Each row was made from one path, in order. Every step used is in the known rows, and no mark comes twice. Write each row's path.
Known rows:
y > c > z > g: -0.66 -0.03 1.46 -0.86 1.02 -0.06 -5.02 -1.36 -0.13 -0.43 0.77 -0.68
 1.10 1.42 0.24 -0.92 0.55 -6.33 1.19
d > l: -2.49 -0.30 -0.50 -0.99 -1.50 -0.14 -0.14 0.36 1.78 -0.69 -1.59 -0.33
 0.37 1.93 2.30 1.05 -0.74 1.40 -1.34
l > d > z > g > c > y: 0.13 1.14 -6.34 0.11 -2.03 -0.27 -0.67 0.21 -2.58 0.49 -0.84 2.34 2.46
 3.48 -0.96 1.96 1.38 4.20 -0.12
y > c: 0.20 -0.99 1.77 -0.49 0.53 1.85 -2.99 0.58 1.20 0.18 1.05 -0.63 1.72
 0.92 2.61 -1.15 1.16 -6.72 -1.53
z > g > c: -1.90 -0.74 -5.03 -0.14 -0.83 3.05 -5.12 -0.61 0.19 -0.49 -0.40 1.11
 2.06 2.44 -2.69 7.12 1.13 0.38 -0.36
d > l > y > c: -0.31 -0.80 0.90 0.16 -0.34 -1.37 -0.85 -0.62 1.46 0.63 -1.57 0.48 1.40
 -0.76 1.77 2.08 -1.07 -2.06 -0.93
l > d > z > a > c: 1.51 0.74 -4.31 0.23 -2.04 -0.56 3.35 0.67 -1.22 0.96 -0.33 0.56 0.66
 -0.79 1.01 -2.19 0.89 1.59 0.37
g > z > a: -0.14 -0.86 -3.91 0.34 0.64 1.12 6.29 1.81 1.07 -2.64 -0.30 -2.21 -2.80
 -1.78 0.35 0.26 -1.96 5.36 -1.65
y > c > a: 2.36 -1.26 -0.54 -0.53 0.20 2.07 -5.42 1.41 2.25 -1.62 1.91 -1.76 2.73
 1.12 0.92 -0.63 -2.31 -5.67 -1.20
l > d: 0.80 0.40 -1.33 0.65 -2.03 0.76 -0.49 1.52 -2.03 0.52 0.61 0.89 2.82
 4.02 0.19 -2.81 1.28 -0.70 -0.46
z > d: 1.05 0.36 0.02 0.54 -0.05 1.18 0.53 1.50 0.22 1.30 0.76 0.86 -0.66 0.35
 -1.84 2.51 2.98 -0.36 -0.75
d > z: 1.80 0.92 0.32 -0.51 -0.75 0.24 4.20 1.92 0.87 1.20 -0.17 -0.36 0.40
 -0.64 1.46 0.55 -0.34 5.33 -2.94
a > c > z > g: -2.00 -0.09 6.67 -0.79 -0.17 -0.49 -7.02 -0.62 -0.37 0.48 0.84 -0.62
 -1.19 0.08 -5.12 -3.93 -0.48 -0.70 3.70
c > z > d: 1.21 1.50 2.89 -0.08 0.89 -0.90 0.61 -0.55 -1.53 0.05 1.16 0.07 -0.80
 1.39 -1.00 -2.28 0.35 -0.30 1.41
a > c > z: -1.03 -0.10 8.68 -0.67 0.15 -0.24 -4.94 -0.37 -0.40 0.52 1.38 -0.78
 -1.02 -0.09 -2.62 -6.72 -1.13 -1.21 2.69
z > d > l: -1.40 0.36 -1.54 0.04 -0.59 -0.36 0.43 0.20 0.80 0.82 -0.89 1.11 -0.89
 0.48 -0.27 4.04 2.59 0.32 -0.25
a > c: -1.20 -1.07 6.98 -0.40 -0.71 1.43 -5.04 1.27 1.01 1.13 1.14 -0.57 -0.59
 -0.47 -2.79 -4.09 0.11 -1.05 0.91
l > y > c > z: 4.22 -0.39 4.99 1.23 1.47 -0.78 -0.91 -0.30 -0.42 1.45 0.94 0.29 1.86
 -1.70 -0.58 -1.48 -1.59 -4.71 -0.16
d > l > y > c > z > g: -0.93 -0.31 0.41 -0.04 -0.13 -2.31 -2.18 -1.60 0.83 0.23 -1.81 0.48 1.06
 -0.51 0.05 2.78 -1.23 -1.85 0.64

Write each row's path:
-0.12 0.35 -1.41 0.15 1.25 2.20 -0.96 -3.01 -2.08 -0.32 0.91 1.96 2.00
 2.04 2.35 1.73 0.48 -1.59 -0.08
g > c > z > d
-0.86 0.36 1.80 -0.68 1.52 -0.91 -2.72 -2.06 -0.31 0.03 0.52 0.05 0.41
 0.59 2.61 -1.12 1.39 -7.03 1.07
y > c > z > d > l
-1.20 -1.20 -1.24 0.23 0.67 0.83 3.85 1.32 1.06 -2.02 -0.14 -2.20 -3.45
 -2.90 -1.12 -1.11 -1.82 4.53 -0.18
g > z > a > c
2.53 0.51 -1.46 -0.77 0.38 0.18 4.23 -0.38 0.24 -2.06 0.69 -1.90 -1.82
 -0.95 1.75 -4.30 -2.63 -0.33 1.10
c > z > a
0.38 0.24 -0.52 0.91 -0.19 -1.06 0.99 0.07 0.49 1.69 -1.04 1.65 -0.48
 -1.09 -1.49 4.78 1.92 0.25 -0.12
z > d > l > y
-3.10 0.14 -0.57 0.62 0.87 -0.91 2.47 0.70 -0.32 -0.84 -0.97 -0.08 -2.00
 0.38 -1.44 3.43 0.73 5.86 -0.93
g > z > d > l
0.70 -0.36 -4.56 -0.31 0.86 2.86 1.67 -2.88 -0.77 -1.85 0.58 0.56 1.36
 0.54 4.36 0.26 -1.60 -1.69 -0.29
g > c > z > a
-2.10 -0.17 0.11 1.12 1.58 -1.54 1.75 0.03 -0.52 -0.14 -0.92 0.32 -1.46
 -0.98 -1.35 3.93 0.71 3.44 -0.74
g > z > d > l > y > c
-1.01 0.20 7.78 0.06 0.48 -1.95 -4.34 -1.50 -0.69 1.60 0.51 0.45 -1.61
 -1.75 -3.69 -3.56 -0.11 -1.36 3.67
a > c > z > d > l > y
-1.35 0.14 0.55 0.99 1.22 0.15 2.58 1.67 -0.76 -0.49 0.21 -0.25 -1.81
 0.47 -2.41 2.39 1.03 5.42 -1.37
g > z > d
1.20 -0.35 -0.50 -0.89 1.34 0.46 -0.02 -1.32 0.71 -1.12 0.97 -1.49 -0.10
 -1.00 3.76 -3.32 -0.50 -7.36 0.64
y > c > z > a
2.21 0.96 -6.06 0.29 -2.01 -0.26 5.21 1.06 -1.18 0.53 -0.42 0.49 1.16
 0.01 2.08 -1.19 0.73 2.22 -0.67
l > d > z > a
1.71 0.76 -5.03 -0.08 -2.11 -0.67 2.97 0.99 -1.29 0.28 -0.54 0.84 -0.04
 0.14 0.50 -2.66 0.37 3.21 0.50
l > d > z > a > c > y
2.00 0.10 -2.60 -0.78 -0.77 0.27 5.67 1.03 2.17 0.66 -0.53 -1.20 -2.33
 -5.09 1.48 -0.39 -0.83 3.80 -0.86
d > z > a > c
-1.86 0.07 0.04 1.25 1.14 -1.51 2.87 0.63 -0.54 -0.23 -1.07 0.29 -1.71
 -0.63 -2.29 3.89 0.30 5.95 -0.87
g > z > d > l > y
-0.20 -0.34 1.77 0.01 0.07 -2.14 -0.69 -1.48 0.79 0.34 -1.48 0.38 1.16
 -0.57 1.77 0.87 -1.66 -2.13 -0.05
d > l > y > c > z
